Known rows, with every way that one mark hangs from another
Q{N}: [ -7.4  33.0   5.0 -13.2   1.3   5.6   6.1  -8.5   8.6 -12.6  13.3 -16.0
   2.0  -9.8  -5.9  -6.7 -21.6   7.8 -11.0]
E{Y{X{R}}}: [ 12.5  -6.6  13.5  13.7  -7.7  -8.3 -17.8 -39.6  13.4 -26.6 -23.3  19.7
  -4.9 -31.6   1.4   1.1  22.8   7.0  -5.2]
L{Y{X}}: [ -0.1   4.8   8.1   0.7  -2.4  -6.1  -4.3  -9.0   4.0 -11.4 -12.4  23.9
  -6.3 -23.8  -0.1   1.0   7.7  -5.7   2.1]
Q{A R{X{Y}}}: [  7.8  -3.4 -14.5   1.5   4.1  -2.7   5.6  19.4  -1.5  35.3  15.7  -7.2
   7.2  33.3 -10.6  -7.0 -13.7  -1.1  -0.7]
N{Q{A R{X{H Y}}}}: [-18.2 -26.4  -7.3  13.6   6.0  -4.5  18.6  46.7  -3.9  50.1  24.7 -10.3
   5.7  53.2   1.6 -62.5   3.2  -4.4  14.5]
Y{L X{H R}}: [ -7.8 -20.3   3.0  18.7  -8.3  -8.7 -11.7 -25.1  -3.5 -14.0 -28.7  27.0
  -2.9 -28.1  15.0  20.2  35.2  -5.6   6.9]
A{Q}: [  9.6  16.4   3.7 -22.9  -2.7  23.3 -10.6   3.5   7.9 -24.9  -1.8 -13.1
  -3.1 -20.9   0.9  27.1 -34.0   4.7 -11.7]
H{X}: [  5.7  18.6  10.9 -11.4  -0.9  -8.6  -9.9 -22.8   3.9 -33.3 -12.9 -14.4
   4.8 -26.3   1.1  59.2 -23.8   4.5   1.7]
Y{X{R}}: [ 10.3   9.2  -0.5   0.7 -10.9  -7.9 -22.3 -41.3  10.2 -25.1 -23.6  26.3
   3.7 -31.8   5.8  32.3   4.0  12.6  -6.8]
R{X{H}}: [  6.5  14.1 -19.6 -17.1  -6.4 -30.9  -7.5   0.1 -14.2  -6.5  -5.9  12.4
   1.8  -2.3   5.1  65.2 -24.5   7.9  -8.6]
H{X{R Y{L}}}: [  7.0 -26.9   9.9  17.2  -2.3   1.8 -14.1 -28.0  -6.3  -4.3 -21.6  -7.5
   2.1 -34.1   0.6  49.6  33.2   5.2   8.6]
Q{R}: [  3.0  26.2   6.4 -14.8   1.4   9.2   7.9  -9.7  14.0 -20.2  11.4  -8.5
   0.4  -4.0  -6.5  -1.3 -25.3   9.9  -7.4]
A{Q{N R{X}}}: [ 11.3  30.9  -0.2 -22.2  14.7  37.4   8.6  21.0   9.8   0.6  26.6 -15.5
   1.8  43.3 -13.9 -56.3 -20.9   4.6  -5.8]
L{Y{X{H R}}}: [-11.0 -18.1  -3.4  16.9 -12.0 -12.2 -14.4 -14.5  -7.3  -9.6 -25.5  31.7
  -1.3 -28.1  11.6  19.5  27.4  -1.9   7.6]
A{Q{R{X{H Y{L}}}}}: [  3.8 -30.4  -5.7   1.4   8.2  24.4  12.1  40.9 -16.2  18.0  11.0 -10.2
  -6.6  32.4   2.4 -37.7  19.1 -15.5  11.9]
N{Q}: [ -4.4  15.4  13.3 -14.3  -0.4  -2.4   1.4  -2.8  16.7  -4.2   7.9  -1.0
  -2.6 -14.7  -1.4  -1.4 -18.2  19.7  -7.2]
R{X}: [ 22.7  29.8 -14.5 -26.1  -2.7 -21.9 -13.2 -13.4  -1.2  -4.7  -3.5  17.9
   0.9  -8.5  -6.7  69.8 -29.7  17.9 -17.4]
Y{L X}: [  2.1   3.5  14.7   2.9   0.9  -2.3  -0.7 -19.3   7.6 -13.7 -16.9  19.1
  -8.3 -24.4   3.3   2.8  15.6  -9.3   1.9]
Q{A R{X{H Y}}}: [ -8.5 -18.4 -19.6   9.0   0.6 -10.9  11.4  33.2 -14.6  35.6  14.2 -10.9
   8.4  39.9   1.6 -11.7  -8.8 -12.1   8.0]
E{Y{L}}: [  6.8  -6.7  20.9   4.6   3.0  -1.1   2.6 -13.9   8.3  -7.8  -6.9  -5.0
 -16.4 -30.3  -8.3   6.0  14.4  -1.1  -7.6]
Y{L}: [  3.8  10.8   8.5  -8.3  -0.1  -0.5  -1.5 -14.6   5.2  -7.1  -6.7   2.4
  -8.0 -31.1  -3.8  39.5  -4.3   4.8  -9.7]

Rows
[ -7.1 -21.6 -14.2   7.0 -16.6 -13.1 -11.4 -10.2 -15.5  -6.2  -8.1  -2.8
   5.4 -27.1  12.8  41.6   7.1   9.2  -1.5]
X{H R Y}
[  9.0 -12.5   1.7   6.6  -7.9  -4.7 -19.6 -29.5  -5.3 -18.4 -17.3 -12.1
   9.8 -31.5   3.2  58.7   8.0  12.5   4.9]
H{X{R Y}}
[  5.7  -2.6   2.0   8.3  -8.5  -3.6 -20.1 -28.5   6.1  -9.1 -23.7  33.9
  -2.2 -32.7  -0.5  22.7  22.1   8.2  -1.9]
L{Y{X{R}}}
[ -6.4  -7.0  -8.9  -4.0   9.6  30.1  19.3  47.8 -13.9  12.3  31.5 -28.2
   3.1  53.7   0.6 -83.0   1.2 -12.4  10.2]
A{Q{N R{X{H Y}}}}
[-14.0 -28.8   0.2   9.5  -4.8  -8.4   9.4  10.6 -17.9   4.1  -2.2  -9.3
  -6.2 -20.8  10.4  10.9  18.4 -12.5   6.7]
X{H Y{L}}
[ -5.5 -37.1  16.4  31.5  -5.4  -8.6  -7.9 -24.5  -0.7 -13.0 -29.0  19.3
 -11.8 -27.1  10.8 -13.5  53.9 -11.6   8.5]
E{Y{L X{H R}}}
[ -3.1  26.8  -6.9  -3.7  12.5  10.7  12.6  15.6  10.7  31.7  24.2 -12.9
   9.1  47.1 -16.8 -40.0 -24.4  -0.3  -5.4]
Q{A N R{X}}
[  2.5 -22.3 -13.7   2.6  -1.8 -23.1   3.0  14.2 -25.7  19.3  -3.7   9.1
  -4.7  -0.3   5.0  32.2  19.2  -6.5   2.9]
R{X{H Y{L}}}
[ -8.4 -15.3  -4.7   0.5   4.9  -7.6  18.5  33.2  -6.3  22.0  25.5  -1.4
   1.2  41.7   2.1 -56.8  10.3   6.3  11.5]
N{Q{R{X{H Y}}}}
[ -5.3  25.5  14.3 -14.3  11.5  52.7  15.4  17.9  17.3 -15.9  27.9 -34.8
   0.3  22.5  -8.3 -76.4 -23.3  -2.0  -2.6]
A{Q{N R}}
[  8.5  -5.3   8.2  10.6  -4.8  -0.1 -16.8 -39.4   9.1 -12.0 -27.8  29.9
  -4.2 -34.4   2.8  23.0  29.5   4.7  -1.8]
Y{L X{R}}
[ -5.0   4.5 -10.3   6.3  11.3  11.6  18.2  27.6   0.3  44.1  30.1 -22.8
  10.0  52.5 -15.2 -63.3  -4.9  -6.0   2.0]
Q{A N R{X{Y}}}
[  4.3  -7.0 -22.8  -7.8  -7.9 -30.4  -1.4  12.5 -24.5   7.0   0.9   4.0
   2.7   2.9   7.3  41.3  -6.4   2.1  -1.4]
R{X{H Y}}
[  9.3  19.1 -11.3  -8.4   5.5  -2.6  -0.2   7.2   8.9  24.0   9.1   1.2
   6.8  28.5 -12.2  15.4 -31.5   5.1  -8.0]
Q{A R{X}}
[ 24.3  23.2  -4.9 -26.4   7.4  24.9  -3.9  13.9   8.1  -7.3  11.5  -1.1
  -0.9  24.0  -9.3   0.4 -29.3   8.7  -8.9]
A{Q{R{X}}}
[-20.0  22.3   8.1   3.1   9.6  25.8  18.8  12.0  18.5  15.3  26.3 -31.4
   7.9  26.9 -11.6 -60.4 -23.6  -6.1  -1.6]
Q{A N R}
[-13.3 -11.8   9.7  10.5  -2.4 -10.7   3.2  -6.1  -5.2 -15.5 -18.0  15.2
  -7.3 -17.6  15.4  -0.5  21.3 -20.0  11.0]
Y{L X{H}}
[ -8.8 -14.7  15.2  13.1  -4.9 -19.0   2.2  -6.4  -1.1 -30.8 -14.2   4.4
  -8.4 -13.7  13.6 -24.5  14.8 -17.9   7.8]
E{Y{X{H}}}
[-19.2  12.6 -11.4   4.0   8.8   1.9  17.2  29.4  -2.1  31.0  23.1 -16.4
  10.2  53.8  -4.4 -44.4 -18.7 -11.1   3.8]
Q{A N R{X{H}}}
